Every row comes from one small tree of marks. The marks that hang from a mark follow it in brackets, in the order of their numbers. Every link used is in the known rows. Which tree was each row made from?
Known rows:
J_37{J_399{J_23{J_130}} J_430}: [ 2.21  1.79 -0.35 -1.56 -0.64  0.20  2.38  2.64  0.93 -2.16 -1.00 -2.63
  0.73 -0.99 -0.71  0.36  0.74  0.54  0.36  0.57  0.49]
J_430{J_37{J_399{J_231}}}: [ 0.27  1.14 -0.71  0.56 -0.40 -1.27  0.46  0.03  1.24 -0.64  0.70 -1.80
 -2.52  0.83 -0.38  0.93 -0.19 -1.87 -0.31  1.41 -1.21]
J_399{J_23 J_37{J_567}}: [ 2.12  0.05 -0.31  1.26  1.11 -2.28  1.61 -0.41  3.04 -1.41 -0.09 -0.79
  0.86  0.28 -1.71  1.58  0.78  0.14 -0.11 -1.83 -1.01]
J_950{J_399{J_23{J_130} J_231} J_921}: [ 3.15  0.67  1.06  0.13 -0.85  0.48  2.53  1.84  1.06 -3.51 -0.50  1.02
  2.45 -0.97  1.06 -2.12  3.85  0.31  3.99 -0.23 -0.18]
J_187{J_921{J_950{J_399{J_37 J_231}}}}: [ 3.68  2.53  0.39  2.85 -1.91 -0.51  0.59 -2.41  0.21 -2.01 -0.08  0.25
 -0.49 -1.02  1.65 -0.22  1.48 -0.26  2.39 -1.31 -1.61]
J_231{J_399{J_23 J_37{J_430 J_567}}}: [ 2.60  1.88 -1.04  2.57  1.24 -1.25  0.74 -0.24  3.33 -3.22 -0.59 -2.59
  0.64 -1.29 -2.74  2.43  1.63  0.10  1.13 -1.20 -0.72]
J_187{J_921{J_950}}: [ 1.82  1.57  0.14  1.85 -1.47  0.31 -0.03 -0.46 -1.25 -0.19 -1.29  0.58
 -0.27 -1.40  2.04  0.94 -0.23  0.62  1.19 -0.37 -0.35]
J_37{J_399{J_23 J_231} J_430 J_567}: [ 3.47  1.72 -0.82  0.70  1.73 -1.89  1.27 -0.54  2.67 -1.47 -0.89 -1.67
  0.35 -0.84 -1.42  1.13  2.82 -0.71  0.00 -1.56 -0.32]
J_430{J_37{J_399 J_567}}: [-0.02  0.37 -1.22  0.25 -0.13 -1.42  0.11  2.62  2.81  0.35  0.17 -1.28
 -1.14  1.37 -2.51  4.33 -0.79 -0.86  1.08  1.30 -0.22]
J_130{J_23}: [ 1.14 -0.60  0.65  1.72  0.09  0.74  0.44 -0.31 -0.77 -1.50  0.52  0.91
  0.40 -0.13 -0.33 -1.02  1.15 -0.30 -0.06 -0.47  0.35]
J_950{J_399{J_23 J_37{J_567}} J_921}: [ 3.28  0.15 -0.05  1.50  1.17 -1.25  2.00  1.51  3.33 -2.15 -0.35  0.97
  2.46 -0.15 -2.21  1.89  2.56  1.00  4.53 -2.28 -0.81]
J_23{J_130}: [ 0.16  0.22  0.75 -1.12 -1.40  0.66  0.92  2.09 -0.06 -0.71 -0.41 -0.41
  0.69 -0.10  0.33 -0.33 -0.03  0.52  0.43  1.25  0.42]
J_231{J_399{J_23{J_130} J_37{J_430 J_567}}}: [ 2.68  2.01 -0.53  1.51 -0.41 -0.52  1.56  1.98  3.45 -3.84 -1.03 -3.01
  1.22 -1.16 -2.34  2.23  1.45  0.73  1.65  0.09 -0.23]
J_399{J_37{J_430 J_567}}: [ 1.01  0.71  0.17  0.43  1.54 -0.97 -0.45 -1.07  2.72 -1.49 -1.56 -2.33
  0.38 -1.37 -2.02  2.01  0.57  0.98  0.43 -0.75 -0.42]
J_950{J_399{J_23 J_37{J_430 J_567}} J_921{J_187}}: [ 3.46  0.59 -0.64  0.42  0.81 -1.09  1.35  1.54  4.02 -3.48 -1.80 -0.73
  2.49 -2.24 -1.99  2.19  0.83  1.95  5.31 -0.28 -1.49]
J_37{J_399 J_430 J_567}: [ 1.12  1.15 -0.84 -0.20  1.37 -0.66 -0.31  1.45  2.24  0.55 -1.04 -1.72
  0.57 -0.29 -2.54  3.44  0.72  0.41  1.12 -0.55  0.21]
J_187{J_921}: [ 0.70  0.67 -0.07  0.99  0.27 -0.02 -0.10 -0.49 -0.37  0.04 -0.49 -0.29
  0.39 -0.74  1.35  0.96 -0.04  0.49  0.38 -1.49 -0.31]
J_399{J_23{J_130} J_37{J_567} J_231}: [ 3.06  0.59  0.86  0.88  0.05 -1.96  2.24  0.11  3.06 -2.74 -0.51 -1.13
  0.97 -0.05 -0.16  0.01  1.72 -0.17 -0.56 -0.90 -1.18]
J_187{J_921{J_950{J_399{J_23 J_37{J_567} J_231}}}}: [ 5.53  2.21 -0.05  3.49 -0.54 -2.03  1.86 -1.68  2.62 -2.87 -0.33  0.90
  0.92 -0.62  0.51  1.04  2.87 -0.40  2.67 -2.26 -1.29]

Which tree is each row?
[ 4.65  2.37  0.63  1.50 -2.75  0.26  2.82  0.40 -0.05 -3.49 -0.48  0.99
  1.20 -1.21  2.77 -1.72  2.70 -0.18  2.81  0.20  0.09] | J_187{J_921{J_950{J_399{J_23{J_130} J_231}}}}
[ 1.57  0.38  0.43  1.74  0.85 -2.12 -0.36 -2.17  2.58 -0.56 -0.22 -0.54
 -0.04  0.21 -0.77  1.07  1.25 -0.33 -0.36 -1.68 -1.68] | J_399{J_37{J_567} J_231}
[ 3.30  1.21  0.95  0.44  0.92 -1.35  1.86 -1.09  3.27 -3.97 -1.64 -2.93
  1.02 -1.81 -0.60 -0.27  2.48  0.45 -0.24 -0.66 -0.48] | J_399{J_23{J_130} J_37{J_430 J_567} J_231}
[ 4.48  0.80 -0.67  1.50 -2.00 -2.29  2.11 -0.33  3.31 -2.78  0.09  1.29
  0.19 -0.55 -0.43  0.65  0.51 -0.58  3.20  0.57 -2.18] | J_921{J_187 J_950{J_399{J_23 J_37{J_567} J_231}}}
[ 2.61  1.25 -0.78  0.88  0.11 -1.74  1.77 -0.42  0.88 -0.57  0.61 -0.81
 -0.61  0.71  0.17 -0.57  1.64 -1.44 -1.04 -1.50 -1.11] | J_37{J_399{J_23 J_231}}
[ 3.37  1.75 -0.10 -0.21  0.57 -0.89  2.01  1.65  2.85 -2.16 -1.20 -2.09
  1.15 -0.79 -0.98  1.04  2.56 -0.13  0.46 -0.27  0.14] | J_37{J_399{J_23{J_130} J_231} J_430 J_567}
[ 3.26  1.15  0.16  1.72  2.42 -2.01  0.91 -3.06  3.08 -3.20 -1.34 -2.30
  0.45 -1.57 -1.02 -0.11  2.76 -0.17 -0.73 -1.74 -0.97] | J_399{J_23 J_37{J_430 J_567} J_231}
[ 1.38  2.16 -0.40 -0.03  0.54 -0.36 -0.42 -1.13  0.43 -0.49 -0.59 -2.20
 -0.85 -0.86 -0.40 -0.09  1.48 -0.50 -0.26 -0.52 -0.71] | J_37{J_399{J_231} J_430}
[ 2.24  1.04 -0.22  0.31 -3.16 -0.25  0.40 -0.25  0.44 -1.48  0.14  1.96
 -0.63 -0.85  1.22 -0.98 -0.34 -0.76  3.25  2.32 -1.28] | J_921{J_187 J_950{J_399{J_231}}}
[ 1.72  0.92  0.69  0.96  0.21  0.36  0.04 -0.09  0.37 -1.55 -0.12  1.77
  1.17 -0.66  0.55 -1.20  3.00  0.03  4.04 -1.00 -0.61] | J_950{J_399{J_231} J_921}
[ 2.15  1.20  0.11  0.85 -2.51 -0.12  0.76 -0.16  0.41 -1.52  0.31  0.81
 -0.55  0.14 -0.77  0.41  0.05  0.09  2.98  0.45 -0.70] | J_921{J_950{J_399{J_37}}}
[ 4.15  1.34 -0.55  1.09 -2.75 -1.64  2.13 -1.21  1.69 -3.29  0.36  0.87
 -0.71 -0.90  0.68 -1.47 -0.18 -0.69  2.41  0.92 -2.40] | J_921{J_187 J_950{J_399{J_23 J_37 J_231}}}
[ 2.19  0.83 -0.67  0.07 -3.61 -0.49  0.71  0.56  1.04 -1.42  0.10  0.83
 -0.79 -0.55 -0.19  0.82 -2.32  0.42  3.54  2.01 -1.88] | J_921{J_187 J_950{J_399{J_37}}}
[ 1.01 -0.21 -0.39 -0.70 -1.29  0.36  0.22  2.72  0.94 -0.73 -0.47  1.89
  1.48 -0.94  0.11  0.96 -0.72  1.27  5.48  0.99 -0.91] | J_950{J_399 J_921{J_187}}
[ 3.08  0.91 -0.81  1.35  0.95 -2.41  1.76  0.51  2.59 -0.03  0.32  0.09
  0.30  1.14 -1.12  1.37  2.32 -1.36 -0.16 -1.92 -0.77] | J_37{J_399{J_23 J_231} J_567}
[ 1.28  1.91 -0.73  2.40  0.76 -0.56 -1.13 -0.19  2.96 -1.77 -0.71 -2.43
  0.24 -1.08 -2.77  3.24  0.83  0.36  1.77 -0.74 -0.81] | J_231{J_399{J_37{J_430 J_567}}}
[ 2.56  0.69 -0.24  0.84  2.13 -1.48  1.29 -1.21  3.06 -2.61 -1.35 -2.36
  0.83 -1.46 -1.93  1.47  1.36  0.67 -0.10 -1.32 -0.37] | J_399{J_23 J_37{J_430 J_567}}
[ 2.94  2.08 -0.57  0.42  1.17 -0.91  1.35 -1.26  1.01 -1.89 -0.48 -2.32
 -0.55 -1.08 -0.20 -0.75  2.23 -0.76 -0.81 -0.98 -0.59] | J_37{J_399{J_23 J_231} J_430}
